Known rows, with every way that one mark hangs from another
gamak{bimu todif}: [ -2.8   8.6   0.3  33.7 -10.9  -5.7   6.2  26.8  32.1 -18.9  13.6 -17.0
   8.0  26.7  -6.5  23.3   7.6  -5.9   8.8   1.6   3.9   1.0  16.5]
gamak{puvu{duki gilu{vaseg}} todif}: [  0.7  -0.6  -7.3  14.7  -8.0   3.3  13.8  47.2   9.8 -11.0  24.1 -16.3
   6.4  34.0  13.4 -12.1 -18.5  -0.7  10.1  21.7   1.7   2.2  10.5]
puga{gilu{vaseg}}: [  5.7  21.5  -2.8  -1.2   4.8   3.0  20.8  21.3  11.6  -6.8  28.6 -11.9
  -8.9  15.6   4.1  23.7  -5.9  -2.4  11.3  14.4   3.6   8.4   8.2]
vaseg{gilu{puvu{duki}}}: [ -0.2  10.4  -3.5  10.2   4.2 -20.3  25.6  -3.1  30.6 -25.8  16.9   8.7
  -6.4   4.0  -8.8  11.8 -10.8   0.0  11.1   6.1   2.4  -4.3   9.4]
todif{gamak{bimu puvu{duki gilu}}}: [ -2.8   1.5 -22.6  42.0 -14.2   1.8   8.3  51.7  16.9 -11.9  17.5 -26.6
  23.7  14.6  12.4  -4.8  -4.5   3.3  11.6  -3.9   5.8  -1.0  17.0]
bimu{duki gamak{puvu{gilu{vaseg}} todif}}: [  0.3  -7.1 -10.2  33.2  -4.8  15.9   1.7  56.6  15.7 -12.8  27.7 -22.9
  21.0  38.5  15.4   0.6  -9.1  -0.7  16.3  11.6   4.3  15.6  20.9]
gamak{puvu{duki gilu}}: [  7.0 -25.3 -17.1  14.6  -9.0  -3.6  14.9  34.8   6.1   1.2   8.0  -2.2
  -0.6   5.3  13.5 -25.1 -12.5  -1.8  10.0  13.0   0.1  -3.8   4.2]
gefim{puvu}: [  4.2 -19.1 -18.2  16.5  -2.5  -8.4   9.4  13.5  22.5 -13.7  19.3 -14.2
 -10.8  20.5   0.0  -2.1  -8.1  -2.7  11.1  10.3   0.2  -2.3   4.0]
gefim{puvu{duki gamak{bimu todif} gilu}}: [-12.6  -9.1 -26.9  49.7 -10.1 -10.1  10.6  32.9  39.4 -29.0  19.8 -37.3
  10.9  52.0  -2.6  16.9 -17.5   2.5  10.4   8.9  -0.9   5.3  18.1]
vaseg{gilu{puvu{gamak{bimu{duki} todif}}}}: [-11.4   6.2  -4.0  40.0   7.2 -10.4   9.2  16.9  43.5 -34.9  25.6  -7.2
   8.3  29.7 -17.5  42.1  -2.7   2.2  10.7 -16.3   6.8  12.9  23.3]
todif{gamak}: [  1.6  13.8  -6.2  22.3   1.9 -12.5  11.6  24.2  22.9 -11.5  10.4  -7.0
  -1.1  18.1  -4.5  14.1   4.7  -4.3   9.7   2.1   3.1  -1.2   9.1]
gefim{puvu{duki gamak{bimu} gilu{vaseg}}}: [ -8.8  -8.3 -34.0  35.0  -4.8  -5.6  19.1  31.3  21.7 -21.6  30.2 -40.8
   4.2  35.9   5.8  18.3 -21.8   1.6  11.0  13.3   1.2   8.8  14.6]
gilu{puvu{duki} vaseg}: [  0.3   7.4  -6.5   6.8   3.6 -14.2  23.9   6.9  18.8 -13.0  22.7  -5.2
  -4.3  14.4  -5.7  20.7  -7.9  -1.0  11.4  16.8   1.0   1.5   6.3]
puga{gilu{puvu vaseg}}: [  3.2  27.0  -1.8   1.5   6.6  -2.2  22.1   9.0  17.8  -4.5  27.6   4.6
 -10.6  15.6  -2.9  30.5   6.0   0.4  14.1  14.0   3.4   7.2   9.0]
puvu{duki gamak{bimu todif} gilu{vaseg}}: [-10.5  17.3 -12.6  32.9  -5.7  -6.8  19.9  39.5  25.5 -23.0  18.9 -28.2
  11.3  43.0  -2.0  29.4 -11.2  -3.5   8.0  12.8   1.1  11.2  19.3]
bimu{duki gamak{puvu{gilu} todif}}: [  1.7 -21.5 -10.3  38.4 -10.1   9.9  -1.7  51.3  23.9  -8.8  15.2 -16.7
  19.3  31.6  12.2  -7.8  -5.4   0.4  16.1   3.4   3.8   8.9  20.1]
puga{gilu{puvu{duki gamak{todif}} vaseg}}: [ -7.1  23.4   2.8   8.4   7.6 -12.3  24.6  13.1  35.2 -29.2  33.4 -13.1
   0.9  45.5 -16.5  53.2 -17.7   8.9   9.6  15.5   0.8  11.9  12.0]
puvu{gamak}: [  2.9 -14.8  -7.3   8.4   8.1 -21.0  17.0   7.5  19.4  -9.2   4.7   3.0
 -17.3  17.0 -13.2  23.9  -2.6  -4.7   5.4   5.5  -2.5   4.2   1.3]
puvu{duki gamak gilu{vaseg}}: [ -1.1  -0.9 -16.4   9.5   5.8 -14.2  28.0  24.2   9.7  -8.2  10.8  -9.4
  -6.6  26.2   1.5  15.0 -15.8  -5.9   8.5  22.7  -2.5   8.2   7.4]
puvu{duki}: [  3.9 -12.8  -6.4  11.2  -5.1 -14.9  18.1  12.3  21.1 -13.8   8.7  -9.7
  -1.9   4.6  -2.4   6.4  -9.3  -3.4   7.7  11.0   0.1  -2.1   3.6]
bimu{duki gamak{puvu{gilu{vaseg}}}}: [  5.0 -19.6 -17.4  24.8  -1.9  14.0   6.5  48.2   5.3  -0.7  24.7 -19.1
  11.1  17.6  19.4  -4.5  -6.4  -0.9  16.3   7.7   4.9  14.4  15.7]
bimu{duki gamak{todif}}: [ -0.5 -10.5   1.6  35.0  -4.7  -2.7   1.1  31.5  37.1 -24.1  15.3 -25.3
  18.0  33.9  -4.4  22.6  -1.5  -1.3  12.8   4.6   4.2  11.3  18.9]
vaseg{gilu{puvu}}: [  2.2  16.3  -1.6   8.8   7.5 -18.6  21.2  -4.0  26.3 -15.8  13.5  22.2
 -16.3   7.2  -9.3  10.8   4.2  -4.9  13.2   3.1   2.6  -2.9   9.5]
gamak{puvu}: [  9.6 -23.7  -6.7   5.0  -2.2  -3.2   8.6  22.1   7.8  -2.8  14.9   3.4
  -9.6   5.6   3.4  -8.1  -3.5  -1.2   8.9   3.5   2.1  -2.0   0.1]

Rows
[  0.5   2.3 -10.9  36.9  -8.3   1.2   1.5  40.7  17.6 -14.8  26.0 -22.8
  14.4  16.1   2.5  13.3   1.2   4.1  10.8 -12.8   7.6   0.4  13.5]
todif{gamak{bimu puvu}}
[ -4.3   4.2  -5.6   9.7  13.2 -29.0  27.1  -8.1  33.0 -33.2  18.2   9.0
 -13.1  16.7 -17.8  29.1 -17.8   2.5   8.4   5.2   0.1   2.1   6.7]
vaseg{gilu{puvu{duki gamak}}}
[  0.5 -18.0 -30.5  24.7 -10.0  -9.3  15.8  24.0  21.2  -8.3  12.8 -17.0
  -3.1  19.7   9.3 -18.8 -14.5  -3.4  13.2  18.4  -0.1  -4.8   7.4]
gefim{puvu{duki gilu}}
[ -4.3  -1.8 -11.0  28.0   3.3 -19.9  13.9   1.8  30.9 -11.2   8.3   0.6
  -6.1  17.9 -18.8  42.2  13.4  -1.8  10.8  -4.9  -0.6   5.6   9.6]
gilu{puvu{gamak{bimu}}}
[  3.2  19.2 -15.6  19.4  -1.2   5.7  12.4  48.3   0.4  -0.6  23.0  -5.6
  -0.4  22.8  15.6  -8.5  -3.4  -3.8  12.1   9.8   4.2   2.7  10.8]
todif{gamak{puvu{gilu{vaseg}}}}
[  1.2 -12.8   1.3  26.0 -10.5  -5.7   4.5  30.0  34.0 -34.9  25.6 -30.3
  20.8  41.4  -2.6  10.4 -22.6   8.3  12.3  10.5   0.9   1.8  12.0]
bimu{gamak{puvu{duki} todif}}
[ -2.1 -13.4  -3.1  32.6 -15.8   0.5   4.3  38.5  28.4 -26.7  26.7 -31.5
  19.8  26.7   0.8   6.6 -14.6   5.6   7.9  -1.2   4.8  -1.0  13.5]
gamak{bimu puvu{duki} todif}
[  2.8 -19.8  -0.4  15.7  -8.9  -4.5   8.2  30.8  23.3 -22.6  20.5 -16.4
   6.9  27.0  -0.8  -3.9 -21.6   5.3   7.3   9.8   0.6  -1.9   5.1]
gamak{puvu{duki} todif}
[  3.0  -7.2   3.8  25.7  -7.3  -3.3   0.5  29.9  29.9 -22.5  21.0 -16.5
  10.4  39.7  -3.0  11.3 -10.1   3.7  12.4   8.7   0.3   3.2  11.8]
bimu{gamak{puvu todif}}
[ -7.3 -13.8 -23.5  32.1  -3.3 -17.4  15.1  25.0  35.3 -24.5  14.2 -23.7
  -1.5  50.0  -3.4   7.4 -23.8   0.8   9.1  17.8  -5.5   1.4  10.2]
gefim{puvu{duki gamak{todif} gilu}}
[ -3.2  13.7  -6.1   3.2  10.8 -12.9  29.8   4.3  24.8 -20.1  29.7  -9.7
  -8.1  24.9 -11.7  47.7 -16.6   6.9  10.3  14.8   1.7  11.9   5.9]
puga{gilu{puvu{duki gamak} vaseg}}
[ -3.1   1.4  -8.3   6.6  11.1 -22.7  26.5   3.1  23.0 -17.0  21.4  -4.0
 -10.7  25.3 -15.2  37.8 -14.1   1.6   8.5  13.1  -0.4   7.0   3.3]
gilu{puvu{duki gamak} vaseg}
[  0.3  21.7  -5.1   0.5  13.9  -9.7  26.6   4.9  21.1 -10.2  26.1   3.4
 -18.0  26.0 -12.7  49.9  -2.1   2.9  11.5  10.2   0.5  12.2   6.0]
puga{gilu{puvu{gamak} vaseg}}
[ -9.7  22.8  -2.5  28.5   3.6 -13.0  14.0  17.6  33.4 -25.4  25.3 -11.8
  -0.1  45.8 -18.6  56.0   3.9   0.0  10.8   5.4   1.9  11.8  16.2]
gilu{puvu{gamak{bimu todif}} vaseg}
[ -0.6   9.9  -5.8   3.7  15.2 -19.3  22.3   0.1  19.1  -8.8  18.4   9.8
 -19.1  25.1 -15.3  38.8  -1.3  -3.3   9.8  10.9  -2.6   9.0   3.5]
gilu{puvu{gamak} vaseg}
[ -2.4  -3.6 -17.3  31.0  -2.2 -12.8  17.4  24.2  18.5  -1.7   0.1  -2.6
  -6.1  15.2  -1.6  20.2  10.1  -8.6  10.6   0.6  -1.8   6.8  13.1]
puvu{gamak{bimu} gilu}
[  4.9   5.2 -16.0  25.9  -3.6  -1.7   8.7  42.9   7.5   1.7   6.9   3.4
  -0.4  16.0  11.9 -14.3   2.1  -2.2  10.6   3.3   1.2  -2.7   9.8]
todif{gamak{puvu{gilu}}}
[  6.0 -32.9 -19.0  29.2  -6.5   7.9   3.0  43.3  13.2   1.2  10.5 -10.4
  12.8   9.7  15.7 -12.1  -1.2  -1.4  16.5  -0.8   3.3   9.8  14.4]
bimu{duki gamak{puvu{gilu}}}
[ -9.7  34.5  -0.2  24.8   3.2  -3.2  16.6  17.8  36.4 -25.2  35.5 -16.4
   3.7  44.5 -16.0  65.9   1.5   5.1  11.2   3.4   3.8  15.6  18.7]
puga{gilu{puvu{gamak{bimu todif}} vaseg}}
[  2.0   4.4 -26.9  17.9  -2.0  -0.2  16.1  28.3   8.6  -1.6  20.0 -12.6
 -12.9  28.7  13.3 -11.4  -5.7  -7.0  13.0  21.8   0.3   1.6   9.7]
gefim{puvu{gilu{vaseg}}}
[-10.2   0.8  -9.1  36.2   6.5  -3.3   9.0  28.2  31.7 -21.7  27.6 -21.3
  10.0  35.8 -14.6  51.0   3.2   1.0  11.0  -6.3   7.1  18.4  20.6]
gilu{puvu{gamak{bimu{duki} todif}} vaseg}
[  0.3  -5.0 -20.1  23.0 -13.2   8.8  14.4  48.0   3.5  -6.5  26.8 -26.0
  12.7  11.0  19.2  -8.0 -10.9  -0.6  11.6  10.6   3.7   3.7  13.1]
gamak{bimu puvu{duki gilu{vaseg}}}
[  1.7   6.6 -17.1  10.6  -3.3  -6.2  24.6  29.1   6.9  -2.3  12.8 -10.1
  -2.7   9.9  10.5  -3.4  -8.7  -7.8  10.6  24.5   0.8   2.2   9.1]
puvu{duki gilu{vaseg}}
[ -1.4  21.6 -18.2  35.8  -6.8  12.5   7.7  56.0   3.9  -4.6  28.4 -20.1
  12.1  20.7  17.0   3.8   1.8  -1.4  12.5   2.2   6.7   5.1  19.2]
todif{gamak{bimu puvu{gilu{vaseg}}}}
[ -9.7  -0.1 -13.6  40.2  -9.5 -14.4  16.0  32.2  34.3 -20.6   4.4 -21.6
  11.8  34.6  -5.5  21.8  -5.0  -3.2   7.8   6.3  -0.7   5.7  18.1]
puvu{duki gamak{bimu todif} gilu}
[ -6.4 -22.4 -16.5  25.9  -2.2 -20.2  12.2  15.3  41.1 -37.3  24.7 -33.5
   1.7  53.8 -13.3  21.4 -33.1   5.8   6.5  13.0  -1.5   1.7   6.6]
gefim{puvu{duki gamak{todif}}}
[ -6.0  -1.2  -2.5  20.3   5.7 -28.1  17.7   2.8  39.8 -25.7   9.4  -0.5
  -2.9  38.6 -24.4  34.3  -9.7   2.6   7.9  11.9  -3.2   2.0   6.2]
gilu{puvu{duki gamak{todif}}}
